Known rows, with every way that one mark hangs from another:
{k862 {k28 k695}}: [-35.9   1.0  -1.3  33.9 -33.5  -8.1 -11.4  24.9 -54.7  23.7 -10.9  11.3
   5.0   0.7  14.7   4.7   5.9   6.4]
{k695 {k646 {k862 k28}} k825}: [ 18.2  -5.1 -25.2  13.0  -0.4  13.7 -10.9  -6.3 -16.6 -24.7  25.1  25.0
 -36.8  38.3 -24.6   6.4  -7.4  13.7]
{k542 {k695 k825}}: [-44.0   3.7  11.7  30.5  16.5 -12.2  -0.9  33.7 -49.3  -3.9  -0.5 -13.4
  -3.9  13.1 -16.3  34.0   5.6 -22.1]
{k825 {k695 {k646 {k862 k28}}}}: [ 19.2 -17.6  29.8  11.0  -0.6 -13.2 -13.9  39.8  27.5 -20.6  21.9  -9.5
 -19.5  27.8 -16.1  -8.0  -3.1   4.9]
{k862 k28 k825}: [-32.3  17.0 -27.6  33.7 -19.0   3.2 -20.0  -8.8 -31.7  10.6 -13.4  30.0
  -0.5  -8.2   9.9  -1.8  -5.2  -9.0]
{k726 {k28 k862}}: [-11.5  21.9 -42.2  -6.4  12.3 -28.4  23.9  15.4 -19.9  28.4  -2.8 -11.0
  19.3  31.6  -8.7   5.3  -5.8  10.1]
{k646 k695 {k862 {k28 k726} k825}}: [  2.8  44.0 -16.8  26.1 -16.4  33.0 -13.8 -46.8  -5.7  -0.4   0.6  19.5
 -14.4 -34.3  10.7  -6.5  -9.4  15.5]
{k695 {k646 {k862 {k28 k726} k825}}}: [ 22.4   6.9 -21.6  -2.2 -11.2  25.9  -4.1 -35.7  35.9 -14.9   1.4  31.9
 -17.3 -16.1   7.9 -22.5 -14.0  -0.1]
{k542 {k695 {k646 {k862 k825}}}}: [ 12.5 -11.5   4.2   7.9  33.5   4.6   0.4  21.1  30.1 -25.3   0.7 -18.5
   4.6 -15.1 -19.1   8.7  13.9 -27.0]
{k28 {k695 k646 k825} k862}: [ 11.1 -11.7  -7.5 -19.3   4.4  -0.9  19.1  -5.4  -8.8   7.9   5.3  -2.3
   7.1  13.6  -1.3  12.8   1.3  24.0]
{k646 {k695 k825} k862}: [  5.5  19.8 -15.0  16.2  18.8   5.6 -13.5 -21.1 -51.8  -9.2  13.7 -30.0
 -28.5  -1.2 -13.3  28.0   4.2  17.5]
{k28 {k862 k825}}: [-10.7   7.5 -35.0   6.9   8.7 -19.0   8.4 -18.8  -0.3  20.7 -16.5  -6.2
  12.5 -20.2  15.2   7.7  -5.4  -0.6]
{k695 {k646 {k862 {k28 k726}}} k825}: [ 18.6   0.5 -15.9   1.2  -9.9  24.8  -3.2 -28.6   2.8 -20.5  23.1  33.1
 -39.2  18.2 -10.2  -7.6 -17.7  13.2]
{k695 k646 k825}: [ -1.0  -5.0   9.5  -8.1   9.1  -1.2  -9.5   0.0 -31.8  -8.0   3.8 -13.8
 -12.2  26.8 -10.8   7.1  -1.8 -13.6]
{k825 k695}: [-26.2  -9.7  48.2  13.1   2.4 -42.1 -12.8  39.4 -12.2  11.7  -8.4 -44.2
   1.6   1.8   8.2   7.9   2.6 -19.0]
{k695 {k646 k862} k825}: [ 25.7 -17.5 -16.8 -10.4  19.5   0.9  -7.8  -9.4 -10.7 -21.5  15.3 -14.6
 -29.9  13.9 -23.1  12.3   0.5  -1.4]
{k28 {k695 k646}}: [ -5.1 -16.5  31.5 -11.1  -5.8  -7.2  -3.6  31.5 -21.7  12.7 -12.2 -32.7
  10.6  -0.6   6.6  -2.7  14.1 -11.5]
{k862 {k28 {k695 k646} k726} k825}: [ -5.1  10.3  12.3  -6.6 -36.9  33.0   2.1 -26.6  12.2  10.6 -16.3  40.2
  12.0 -25.6  28.1 -26.1  -5.2   0.6]
{k646 {k862 k28}}: [ -7.6  -2.5 -29.4  39.3  -9.8 -10.8 -14.6  13.6 -34.5   2.8   7.0   4.1
 -25.4  13.7  -9.1   6.9  -1.7   4.8]

Rows:
[ -0.1 -12.2  40.0 -24.9 -20.0   3.0  10.2   7.4  -0.9  16.2 -16.9 -24.0
   8.3 -17.6  20.4 -16.3   3.7 -12.9] => {k28 {k695 k646} k726}
[ 20.1  -9.1  39.0  -2.0  -8.6  -2.6  -1.7  16.7  45.7 -16.1  18.6  -0.1
 -20.9  10.8  -0.6 -20.7 -12.6   4.2] => {k825 {k695 {k646 {k862 {k28 k726}}}}}
[-36.3  15.7 -21.0 -18.1  -1.5  -5.0   7.9 -14.0 -63.1  19.7  -5.5  12.0
  16.2  13.6  -4.2  16.2   6.8   8.4] => {k726 {k28 {k695 k825}}}
[ -7.2   6.3  35.5  12.0 -12.7   2.7 -19.6  14.3  33.0 -11.0   0.4  19.3
   6.8   9.6   2.4 -14.9  -7.6  -8.3] => {k862 k28 {k825 {k695 k646}}}
[ 21.6 -17.5 -10.9 -15.8   8.6   8.1  -2.3 -22.0  15.8  -1.9  -8.6 -11.6
   6.2 -37.0   7.7  -0.7  16.9  -4.2] => {k28 {k695 {k646 {k862 k825}}}}
[-11.5  -0.8 -37.4  27.1 -16.8   6.6 -13.2 -34.8 -18.9   9.6  -6.4  30.0
  -1.1 -34.1  11.8   5.9   7.4  12.0] => {k646 {k862 {k28 k695} k825}}
[  3.9   8.6 -32.9 -39.7  12.3   3.9  31.1  -5.5  -8.3   9.7  11.5  14.6
  22.4  39.3 -13.6   4.6  -1.8  31.6] => {k726 {k28 {k695 k646 k825} k862}}
[-12.6  -3.2  30.9   9.8  21.6   5.2   0.4  41.3 -20.2 -19.7   7.3 -16.5
  -0.8  29.9 -24.6  18.7   5.4 -22.7] => {k542 {k695 k646 k825}}
[ 13.5  -0.7  -7.5 -35.7  -6.2  13.6  29.4 -35.3  42.8  19.8 -18.3   6.0
  24.6 -38.6  29.5 -17.0  -4.2   9.0] => {k28 {k695 k646} k726 {k862 k825}}
[ 12.5  -6.1 -12.1 -19.4   5.8   1.6  18.6 -12.3  19.0  14.4 -15.3  -6.8
  26.5 -20.0  16.6  -3.7   5.3  11.8] => {k28 {k695 k646} {k862 k825}}
[  1.6  -5.7  44.6 -11.3  13.9 -14.1 -11.4   9.5  35.5  -6.3  -9.6 -20.5
  14.9  -7.4   7.9  -9.7   0.8 -24.8] => {k862 {k825 {k695 k646}}}
[ 20.3 -18.6   2.6 -32.8   0.2  17.3  15.4 -38.2   6.1  -7.2   6.0  -4.5
 -19.7 -20.4   4.8   1.5   1.1   9.8] => {k28 {k695 {k646 k862} k825} k726}
[-17.7  10.3 -34.3 -13.7   2.0 -23.8  31.2  12.4 -25.4  39.5  -9.1  -8.1
  33.1  13.0   3.5   6.2   4.0  20.4] => {k726 {k28 k695 k862}}
[  6.3   1.9  -4.4  32.7  12.1  20.7  -4.1  24.2  23.5 -26.0  10.7  20.1
  -6.6   7.6 -25.3   2.7   5.7 -13.4] => {k542 {k695 {k646 {k862 k28 k825}}}}
[ 24.7 -25.6  42.5 -12.0  21.4 -27.2  -5.2  35.1  34.9 -14.2  11.8 -47.8
 -13.8   9.0 -12.6  -2.2   5.6  -9.6] => {k825 {k695 {k646 k862}}}
[ 15.0  14.3   1.1 -36.1  24.1 -16.5  21.8   8.7  61.0   3.6   2.3   0.8
  37.6  23.7 -11.2 -13.1  -7.4   6.7] => {k726 {k28 {k862 {k825 {k695 k646}}}}}
[ -2.0 -12.5   2.8   6.2  18.9 -29.5 -10.2 -14.3  23.6  -4.8  -4.1 -24.4
  -1.5 -34.7   5.5   9.1   6.2 -13.5] => {k646 {k862 {k825 k695}}}
[ -4.9  12.9  46.0  -3.6 -22.1  11.4  -6.0  -8.3  50.6  -6.7  -2.8  25.8
   4.8 -10.1  16.4 -29.5 -17.6  -8.3] => {k862 {k28 k726} {k825 {k695 k646}}}
[-12.1   1.7   2.2   7.4 -26.8  26.0 -11.6  -4.1  -7.8   8.6 -11.3  33.1
  13.4  -5.8  12.8 -11.6   5.1  -0.8] => {k862 {k28 {k695 k646}} k825}
